Known rows, with every step that occurs:
pubo -> zugura -> ruki -> livevip -> litomen: [-0.56 -0.66 -1.86  1.32 -0.45 -0.66  1.42  0.04  0.32 -1.60 -2.25 -3.99
 -1.69  0.38  3.22 -0.81 -0.71  2.74  1.20 -2.09 -0.88 -1.86 -3.17]
pubo -> zugura -> ruki -> litomen: [-1.70  0.81 -1.95  1.15 -2.22  0.98 -1.26 -0.85  1.81 -1.92 -2.34 -1.30
 -1.48 -1.66 -0.37 -0.32  1.54  4.17  1.49  1.16 -1.50 -0.90 -0.87]
pubo -> zugura -> modar -> ruki: [-1.92  2.16 -1.00  0.35  1.48  2.64  1.38 -0.40 -0.80 -3.19 -1.10 -2.39
 -0.51 -1.31 -0.60  2.25  2.19  1.87  3.11 -0.65  1.16 -3.88 -1.70]
livevip -> litomen: [ 0.05  0.99  0.24 -1.10 -1.55 -2.70  2.20  0.03 -0.78  1.09 -1.09  0.73
  0.10  0.95  3.13  0.25 -2.03 -2.94  0.75  0.08  0.34  0.97 -0.70]
pubo -> zugura -> modar -> ruki -> livevip -> litomen: [-1.72  0.88 -0.72  0.20  2.35 -0.77  1.55 -0.88 -0.46 -1.08 -2.10 -3.65
 -2.24  0.24  2.26  0.91  0.32  1.49  2.22 -1.83 -0.07 -3.45 -2.77]
litomen -> ruki -> livevip: [ 0.91 -0.54 -1.13  1.19 -0.41  0.35 -1.58  1.97 -0.67 -2.37 -0.75  2.41
 -0.15 -2.04  0.14 -2.82 -0.61  0.21 -1.30 -1.28  1.60  0.17 -1.14]
pubo -> zugura: [ 0.84  1.32 -0.91  0.39 -1.93  0.60  0.75  0.50 -0.84 -3.14 -1.45 -0.07
  0.46 -0.76  1.47 -0.16 -0.34 -0.25  3.44 -0.35  1.34 -0.75 -1.49]
zugura -> ruki -> litomen -> modar: [-2.74 -1.38 -1.02 -0.13 -1.84  0.78 -1.70 -2.02  2.02  1.56 -0.85 -0.51
 -1.71 -2.18 -1.84  0.22  0.93  1.32 -1.85  2.35 -2.77  1.51  2.60]
zugura -> modar: [-1.35  0.36  0.36 -3.68 -1.14  0.64  2.21  1.64 -0.64  1.14  1.41  1.87
  0.19 -1.80 -1.53  1.33  0.11 -0.67  2.27  0.19  0.31  0.59  0.86]
modar -> livevip -> zugura: [ 6.13 -0.27  1.81 -0.29 -0.47 -1.78  0.66  0.54 -2.72  1.38  3.23  0.58
  3.31  3.90  1.28  0.58 -0.66 -2.61 -0.38 -1.44  2.04  0.62  1.15]
ruki -> litomen: [-0.22  0.73  0.39 -1.00 -3.43 -1.41 -1.89  0.03  0.85  1.13 -1.46  4.02
 -0.54 -0.60 -0.65 -0.65 -0.63 -0.03  0.53  2.17 -1.18  1.29  1.72]
zugura -> ruki -> livevip -> litomen: [-0.50 -1.02 -1.43  0.12 -0.92 -1.18  1.55  0.75  0.19  0.26 -1.80 -2.22
 -1.44  0.75  2.51 -0.65 -1.63  1.99 -0.38 -1.83 -1.39 -0.97 -1.58]
litomen -> ruki -> livevip -> modar: [ 1.56 -0.55  0.88  1.44  4.08 -1.39 -1.42  1.84 -0.75 -1.11  0.41  2.43
 -0.30 -0.53  2.79 -2.29 -0.25 -0.90 -1.41 -1.26  1.40  1.02 -1.51]
litomen -> zugura -> modar: [-3.54  0.20  1.84 -3.36  0.14  1.45  1.48  1.27  2.02  0.01  1.07  1.81
  0.24 -1.48 -3.78  1.17 -0.85 -0.92  2.50  0.68 -1.55  2.06 -0.27]
modar -> ruki -> litomen -> zugura: [-2.80  1.07  1.20  0.98 -0.65  0.47 -2.91 -1.40  2.95 -1.21 -3.00  1.67
 -0.36  0.01 -3.25  0.04 -0.43  0.83 -0.31  1.98 -2.64  0.45 -0.47]
litomen -> modar: [-0.38 -1.33  0.15 -0.88 -1.66  0.28  0.08 -0.93 -0.20  0.72  0.05  0.96
  0.03 -1.42 -0.22  0.34 -0.93 -2.85 -0.93  1.04 -0.35  1.94  2.32]
pubo -> zugura -> modar: [-1.72  1.38 -0.36 -2.28 -0.21  1.52  2.33  1.01 -0.50 -1.46  0.61 -0.17
 -0.53 -2.30 -0.47  1.30  1.02  0.25  4.51 -0.15  0.85 -0.50 -0.78]
litomen -> zugura: [-1.05 -0.22  1.46 -0.98 -1.51  0.64 -0.27  0.68  1.89 -1.17 -1.05  2.36
  1.26  0.09 -1.87 -0.47 -2.54 -1.92  0.90  0.57 -1.29  2.23 -0.78]
zugura -> ruki: [ 0.10 -0.48 -2.01  0.28 -2.43  2.00  1.29  1.48  0.14 -1.59 -0.97 -0.89
  0.71 -0.77 -0.23  0.19 -0.05  2.39 -0.09 -0.61 -0.33 -1.19 -0.59]
pubo -> zugura -> modar -> livevip: [ 1.29  1.69 -1.49 -1.39 -0.29  1.11  1.00  0.53 -1.24  0.74  3.47 -0.73
  1.10 -0.41 -0.19 -0.50  1.85 -0.01  2.78  0.38  3.75 -0.18  0.16]

Rows:
[ 0.15  0.04 -2.75  2.14 -0.66  1.07 -2.46 -2.41  1.02  1.59  1.79 -2.62
 -0.41 -0.34 -0.73 -1.72  2.27  2.08 -1.46  2.14  0.81  0.78  1.94] | pubo -> zugura -> ruki -> litomen -> modar -> livevip
[ 2.45 -1.55  1.79 -0.32  1.69 -1.90 -0.19  1.90 -0.38  0.72 -0.26  2.70
 -0.41  1.53  3.13 -0.96 -1.12 -0.85 -0.02 -1.14  0.15  0.31 -0.71] | ruki -> livevip -> modar
[ 1.60  0.99 -0.92 -2.44 -1.09  0.40  0.79  1.15 -1.31  2.98  4.45  1.37
  1.69 -0.09 -1.02 -0.59  1.32 -0.94  0.67  0.70  3.12  0.66  1.39] | zugura -> modar -> livevip
[-0.78  3.32 -1.99  1.11  3.30 -0.57  0.89 -0.88 -1.57 -0.77  3.11 -1.94
 -0.04 -1.89  1.60 -1.64  1.48 -1.51  0.36  0.11  4.50  1.00 -2.54] | pubo -> zugura -> modar -> livevip -> litomen -> ruki
[ 1.66 -0.72 -0.68  1.59 -1.19  0.70 -1.14  1.40 -0.84 -2.06 -2.78  0.27
 -0.43  0.65  0.19 -0.50 -0.37  1.58 -0.18 -1.72  0.60 -3.28 -0.42] | modar -> ruki -> livevip
[-0.16  1.10  1.41  1.35  1.80 -1.52 -2.19 -1.27  0.43  0.66 -1.90  1.78
 -0.42  1.00  1.48  0.81  1.37  0.64 -0.50  1.62 -0.49 -1.28 -0.06] | livevip -> modar -> ruki -> litomen
[-0.22 -0.03 -0.43  1.40  0.20  1.46  0.00 -1.54 -1.00 -1.11 -1.51 -1.16
  0.08 -0.72 -0.34  1.03  0.55 -0.87 -1.52  0.50  0.47 -1.59  1.31] | litomen -> modar -> ruki
[ 4.79 -1.35  1.80  0.01  0.77 -1.85  0.37 -0.96 -2.26  2.43  4.00 -0.39
  2.35  3.05  0.66  0.89 -0.44 -3.35 -1.73 -0.74  1.06  1.57  2.60] | litomen -> modar -> livevip -> zugura
[ 1.72  1.14  1.15  1.58  2.89 -0.41  0.39  0.17 -1.42 -1.28 -1.36  0.44
  0.96  1.61  2.68  1.41  0.70 -0.71 -0.34 -0.63  1.37 -2.07 -1.31] | livevip -> modar -> ruki
[ 2.73 -2.71  2.40  1.35  2.03 -0.62 -0.18 -0.66 -1.53 -0.78 -0.70 -1.73
 -0.26  2.40  0.22  1.89 -0.71 -0.31 -1.44 -2.85 -1.74 -2.12  1.02] | litomen -> modar -> ruki -> livevip -> zugura
[-0.29  0.78  0.36 -2.07 -0.01  1.09  0.16  0.81  0.97  2.32  3.99  1.40
  1.72  0.57 -3.34 -0.71  0.13 -1.34  0.53  1.10  1.36  2.29  0.51] | litomen -> zugura -> modar -> livevip
[-2.04 -0.73 -0.47  0.66 -1.26  2.84  0.45  1.21  2.43 -2.27 -1.33 -1.06
  0.72 -0.49 -2.64 -0.19 -1.23  1.86 -0.04 -0.63 -2.29  0.60 -1.67] | litomen -> zugura -> ruki
[ 2.73 -0.24  0.25  0.73 -1.06 -0.85 -1.21 -0.47 -0.04  1.78  1.47 -0.75
  1.04  2.12 -0.62  0.19  1.17  2.67 -1.27  0.57 -0.92  0.11  1.49] | modar -> livevip -> zugura -> ruki -> litomen
[-4.91  0.44  2.04 -3.19 -0.14  0.39 -0.62  0.00  3.26  1.54  0.68  2.92
 -1.05 -1.94 -4.51  0.82 -0.24 -0.15  1.93  2.26 -3.10  2.63  0.66] | ruki -> litomen -> zugura -> modar
[ 1.47 -2.14  0.28  0.69  2.19 -0.10  0.17  2.18  0.31  0.07 -0.50  0.16
 -0.40  0.97  2.43 -0.64 -0.13  2.34 -0.65 -1.67 -0.72 -0.82 -1.37] | zugura -> ruki -> livevip -> modar
[ 3.92 -1.64  2.21  1.19  0.96 -0.78  0.36  0.78 -1.89 -1.79 -1.38 -0.71
  0.50  3.28  0.99  1.64 -0.78  0.70 -0.04 -3.34 -1.12 -3.09 -0.29] | modar -> ruki -> livevip -> zugura
[-4.48  0.63  1.99 -3.12  1.15 -0.61  2.30  0.14  2.04  1.47  0.81  0.27
 -0.58 -0.74 -1.79  1.44 -1.58 -2.09  2.40  0.66 -1.82  2.22 -1.15] | livevip -> litomen -> zugura -> modar
[ 1.18 -0.35 -0.96 -0.29 -1.87 -1.11 -2.91 -2.04  0.22  4.22  2.75  1.62
  0.21  0.16 -0.97 -2.25  0.83 -1.61 -2.69  3.18  1.27  2.64  4.13] | ruki -> litomen -> modar -> livevip
[-0.27 -2.40  1.10  1.18  3.12  0.40 -0.41  1.59  2.45 -0.60 -0.77 -0.14
 -0.34  1.20  0.59 -0.83 -0.89  2.03 -0.77 -1.73 -2.47  0.42 -2.08] | litomen -> zugura -> ruki -> livevip -> modar
[ 0.12 -1.84 -0.54  1.37 -0.05  1.04 -1.45 -0.58 -0.38 -0.76 -1.83 -0.85
 -1.12 -0.39 -0.35 -0.60 -0.05  0.78 -1.87 -1.29 -0.48 -2.26  1.27] | litomen -> modar -> ruki -> livevip
[-0.53  1.81 -0.57  0.85  0.84 -1.74  0.77 -0.15 -1.16 -1.50 -0.39  0.86
  0.27 -1.67  2.35 -1.40 -1.01 -2.77 -1.29 -0.16  2.33  1.80 -1.94] | livevip -> litomen -> ruki
[ 4.61 -0.84 -0.16  0.96 -0.14  0.67  1.37  1.00 -1.58  0.27  2.70 -2.39
  2.79  2.95  0.35  0.65  0.85  1.58 -1.28 -2.10  0.76 -0.64 -0.03] | modar -> livevip -> zugura -> ruki
[-1.54  0.47 -0.22  1.40  1.26 -0.64  0.87 -2.78 -0.61  0.28 -1.73 -2.72
 -0.95  0.46  1.81  1.59 -0.04 -2.03 -1.97  0.26  0.17 -1.18  0.50] | livevip -> litomen -> modar -> ruki
[-1.24  1.41 -0.26 -0.95  0.18  1.75  1.28  0.69 -1.12 -0.88 -0.41 -0.11
  0.24 -1.25 -1.54  2.08  1.62  0.77  1.17 -0.21  0.97 -3.03 -0.06] | zugura -> modar -> ruki
[-1.05 -1.83  1.35  0.19  0.08 -0.19 -0.46 -2.37  1.07  1.48  0.09 -1.57
 -0.97 -0.29 -1.37  1.80  0.57  0.75 -1.98  0.83 -3.82  1.55  2.69] | livevip -> zugura -> ruki -> litomen -> modar
[-2.65  1.76  0.30 -1.09 -0.24  0.60 -1.41 -0.76  0.37  0.68 -0.99  1.27
 -1.41 -1.43 -2.48  1.46  2.00  2.05  0.84  1.98 -0.97 -1.67  1.10] | zugura -> modar -> ruki -> litomen
[-2.64  0.40  1.85 -0.66 -2.09 -0.63 -2.33 -0.47  3.48  0.26 -1.74  3.55
 -0.42 -0.30 -3.01 -0.77 -1.80 -0.65  0.60  2.22 -2.76  2.92  0.15] | ruki -> litomen -> zugura
[ 1.65  2.18 -1.84  1.55  1.08 -1.94 -0.24 -0.15 -1.85  0.35  2.12  0.26
  1.35 -0.17  2.24 -2.99 -0.02 -2.80 -2.51  0.50  4.51  1.72 -1.29] | modar -> livevip -> litomen -> ruki
[-2.18 -2.01 -1.63  1.32  0.82 -0.23  0.93 -2.08  0.98 -0.59 -1.37 -5.00
 -2.68 -0.91  2.35 -0.49 -0.44  1.03 -0.17 -1.14 -1.81 -0.24 -0.92] | pubo -> zugura -> ruki -> livevip -> litomen -> modar
[ 2.60 -0.73 -1.32 -0.11 -1.39 -0.19 -0.73 -0.83 -1.10  2.87  3.33  0.72
  1.50  0.66 -0.03 -1.51  0.34 -2.80 -2.37  1.23  2.77  2.05  3.14] | litomen -> modar -> livevip
